Known rows, with every step that occurs
y/k: [ -6.9   6.2   8.4  16.7  -4.1  -0.6 -12.3  -4.7  -8.7 -10.2 -10.6  -3.7
   6.7   5.8 -12.4   0.6 -14.5   1.0]
y/e/j/k/u: [  2.4 -26.9   3.4   7.0   3.1  -8.2 -25.4  27.4   3.4   0.6  -9.5  -2.1
   2.1  27.3 -14.2   4.5   7.1  -2.7]
j/e/y/k: [-10.6  -5.9   0.3 -12.3  -3.6   8.0 -19.4   9.4   8.5  -6.0  -8.0 -17.7
   0.2  35.6 -15.0   4.0 -17.1  -9.1]
k/y/e: [ -5.6 -14.6   3.1   0.5   0.8  16.0  -4.8   3.3   1.4  -7.9  -4.9  10.9
  -0.1  12.4  12.6   2.8  13.3  -3.6]
u/e/j/k/y: [ -8.9  -3.2   0.7  20.8  -6.9 -13.8 -23.1  24.0   1.0   9.6  -9.1  20.8
   7.3  13.6 -21.0  11.1   6.8  -6.0]
b/j/e/y/k: [  0.8  -5.5   2.9  -3.3   2.8   7.8 -24.0  10.4   8.1  -7.6  -5.0  -7.3
  -5.5  45.4 -13.1   4.3 -11.7  -3.5]
j/k: [  0.9  -2.0   0.7  15.5  -3.1 -10.7  -1.4   5.3 -10.7   1.2  -7.3  -1.7
   3.7   3.5 -10.4  -2.2  -0.2  -8.6]
k/u/b: [  8.4  -3.2  29.2 -13.1   2.2   2.8  -7.0 -18.6   4.1  -0.2 -10.2   0.7
  -7.8   4.2  18.7   6.7   6.9  -3.8]
e/y/k/u/b/j: [ 30.9  -0.4  47.1 -13.8  -1.3  10.8 -30.7  -9.3   3.9  -6.6 -21.1  -2.0
  -6.9  38.8  13.8  10.0  -5.0   1.6]
j/k/u: [  9.8 -12.1  12.0   4.4  -4.4 -10.6  -8.4  -0.4   1.2   6.7 -12.4 -12.9
   4.5  18.1  -1.5   0.9  -0.2 -14.3]
j/e/y/k/u: [ -2.1 -17.5  13.4 -19.5  -5.1   9.4 -27.7   2.5  21.0  -1.6 -13.0 -29.4
  -0.8  49.1  -6.1   7.8 -17.8 -15.2]
u/e: [ -2.9   5.6 -10.8   3.4   0.7  -1.6  -0.7   9.4   5.6   0.7  -0.5  -7.5
   7.2  13.7  -7.9   2.6   5.8   3.5]
e/u/b: [  0.8  12.5  24.0  -8.7  -2.9   6.1 -16.9   7.6  11.1  -0.3 -12.9  22.2
  -5.5 -17.4   6.2   2.5   4.3  -1.1]
j/k/y/e: [ -0.1 -16.3   3.0  17.5  -1.9   4.5  -0.7   9.9 -10.0  -6.3 -13.2   7.0
   4.9  16.8   3.5   0.4  11.2 -13.7]
j/e: [-21.3  -9.2 -18.4  -3.5   7.4  -2.6  -2.6  -0.6   7.8  -0.6   5.6  -5.0
  -8.6  11.9  -6.1   0.7   0.2  -9.4]
b/j/e/y: [  6.3 -11.6  -7.0 -23.2   6.7   7.6 -14.5  15.0  16.1   3.0   5.9  -5.1
 -12.2  40.3  -1.4   3.7  -0.8  -4.2]
u/b/j/e/y: [ 10.0  -3.6   8.4 -26.2  10.8   7.9 -16.2   2.8   7.2  -1.2  -1.4   5.9
 -20.4  30.5  12.0   7.3   6.8  -2.7]
e/u/b/j/k: [ 14.2  10.6  22.7  16.2   1.8  -5.3 -25.6  12.8  -3.2  -0.9 -17.6  32.0
  -5.9  -4.5  -1.6  -0.7   9.4  -4.5]
j/k/y: [  2.5  -6.0  11.7  17.4  -7.7  -5.2  -3.1  -2.8 -11.4   4.8 -12.6  11.4
   2.7   4.1   0.3   2.8   4.3 -17.8]
y/e/j/k/u/b: [  5.6 -17.9  19.1   2.9   8.2  -5.1 -24.7  14.1  -3.3  -4.3 -14.3   9.9
  -6.1  17.8  -1.7   9.0  15.8   0.1]
b/j/k/u/e: [ 14.4  -7.4   3.0  19.7   2.7 -12.0 -16.8  10.5   7.0   5.8  -9.4 -11.0
   5.5  40.4  -8.0   3.4   8.2  -4.5]
b/j: [ 7.6  0.1  0.6  6.6  8.0 -1.8 -4.1  0.3 -2.4 -1.3  3.9 10.5 -4.9  9.4
  1.9 -0.8  5.7  6.7]

Rows
[-12.2   3.5  -9.1   4.2   1.8  -7.6 -23.0  25.0   7.6   5.0   4.1   7.4
   4.4   8.7 -21.6   8.6   3.6  11.9] -> u/e/j
[  9.1  12.3  25.7  -1.1   3.1   6.5 -23.2   7.2   9.9  -2.2  -8.4  33.3
 -12.0  -8.6   7.6   1.6   9.7   3.3] -> e/u/b/j
[-21.4  -4.7 -13.1 -12.7  -0.5   4.4 -24.0  20.0  24.0   2.7  -1.0   7.7
  -7.4   3.0 -11.3  -0.9  -3.3 -11.2] -> j/e/u
[-10.0 -17.7   2.9  -1.9   1.9   8.7 -21.1  18.3   2.4  -3.3  -1.3  24.6
  -4.3   7.5  -1.1   8.3  12.4   4.8] -> k/y/e/j
[  1.8   2.3  17.3  -5.7   5.6   7.6 -28.7  -2.1  -3.2 -12.8 -10.6   3.6
 -14.9  36.8  -0.1   7.1  -5.0  -1.8] -> u/b/j/e/y/k
[ -0.6  -5.1  25.4   6.8  -2.8  12.0 -20.4  17.5   0.8  -6.9 -25.8  31.2
  -2.4  -1.2   8.8   3.6  17.5 -12.9] -> j/k/y/e/u/b
[ 11.9  -5.0  26.7   2.0  -1.1  -8.6 -10.1 -10.8  -7.0   1.4 -18.8  -2.5
  -3.4   8.2  10.1   4.6   8.1 -13.9] -> j/k/u/b
[ -8.8  -0.3  -3.3   2.2  17.2  -4.0  -8.5 -11.5  -1.7  -7.0   3.3  19.5
 -20.8  11.4   6.8   3.1  14.0  -3.4] -> u/b/j/e
[ 12.4   2.6  19.8  -8.9 -10.7  11.1 -18.0   9.7  -1.0  -4.6 -14.9 -15.1
   8.2  25.3  -6.2   4.7 -18.8   1.4] -> e/y/k
[ 11.7  -2.1   1.6  21.0   4.1 -12.8  -7.6   7.6 -12.0   0.7  -4.5   9.4
  -2.3  13.4  -9.8  -2.7   5.5  -4.1] -> b/j/k
[ -3.1 -11.6  -8.7 -28.7  -0.5   9.2 -11.6  15.0  17.7   4.8   1.3 -17.7
  -5.6  29.6  -0.7   4.3  -4.8  -8.8] -> j/e/y
[  9.1  -2.1  27.0  -3.9   5.3  22.0 -26.4  10.9   9.7  -9.4 -14.4  42.5
 -11.5   3.2  20.3   4.1  23.6   1.5] -> k/y/e/u/b/j
[ -4.8  -7.7  12.4  19.7  -5.9 -15.4 -21.5  14.1  -9.9   9.2  -7.8  29.0
  -1.8  -0.7 -15.3   7.4   4.8 -10.1] -> e/j/k/y
[  7.9  -6.2  29.1   5.6   0.8 -16.9 -27.9   2.8  -4.9   5.7 -13.8  15.6
  -7.6   5.7  -6.1   9.9   7.4  -6.5] -> e/j/k/u/b
[ 12.2   2.4  35.1  13.4   4.5  -0.1 -24.6 -24.2  -7.1 -11.5 -17.2   9.3
  -6.0  19.8   9.4   5.9  -0.2   2.1] -> y/k/u/b/j
[ 15.3   6.6  14.0  19.2   7.1 -12.3  -6.0  -6.9 -19.3  -5.4 -12.2  20.9
 -10.3   4.4   3.6   1.2  13.3  -1.3] -> u/b/j/k
[ -3.7 -11.3  12.0  -9.3  -4.9  22.1 -18.8  22.7  18.7  -3.7 -11.6  19.9
   1.2   3.7   8.3   1.4   7.4  -6.8] -> k/y/e/u
[ -7.9  -6.0  17.4   8.2  11.7  -2.0 -30.9 -21.6  -2.1 -12.4 -11.3   5.0
 -14.6  32.1   2.1   6.4   0.8  -7.4] -> y/k/u/b/j/e
[ 11.7   2.4  -0.4 -21.8  -6.7  11.1  -8.2  23.7  17.4   6.2  -4.9 -18.1
   7.2  32.5  -2.2   6.9  -1.3   3.7] -> u/e/y
[ -2.4 -13.9  11.1   6.5  -8.2  10.6 -22.4  28.5   8.0  -2.2 -19.4  19.1
   4.6   6.1  -1.2  -0.5   9.6 -14.8] -> j/k/y/e/u
[ 10.5   6.9  36.6  14.0  -4.5  -1.7 -29.1   4.0  -1.8   2.4 -21.3  50.3
  -8.4  -6.2   8.9   4.3  12.5 -14.4] -> e/u/b/j/k/y
[  3.6  -6.9  20.6   5.3  -6.4   0.1 -19.2 -11.2   3.1  -5.9 -14.9 -12.1
   7.7  20.5  -3.3   2.7 -14.9  -4.5] -> y/k/u
[ -3.2  -6.6  -1.5  -5.1   1.4  18.2 -18.6  30.3  20.3  -7.7  -6.6   8.2
   2.2   3.9  -2.5  -2.9   5.4   3.9] -> y/e/u
[ 31.9 -10.4  13.9  -6.5  -4.5  -1.3 -22.1  25.1  17.3  10.6 -13.9 -21.7
   7.6  58.8  -2.6   7.8   3.6  -5.8] -> b/j/k/u/e/y
[  6.8 -13.3  11.0  12.4   0.0   9.9 -28.9  28.8   5.3  -4.0 -15.8  29.2
  -0.5  17.3  -0.5  -1.1  14.1 -10.1] -> b/j/k/y/e/u
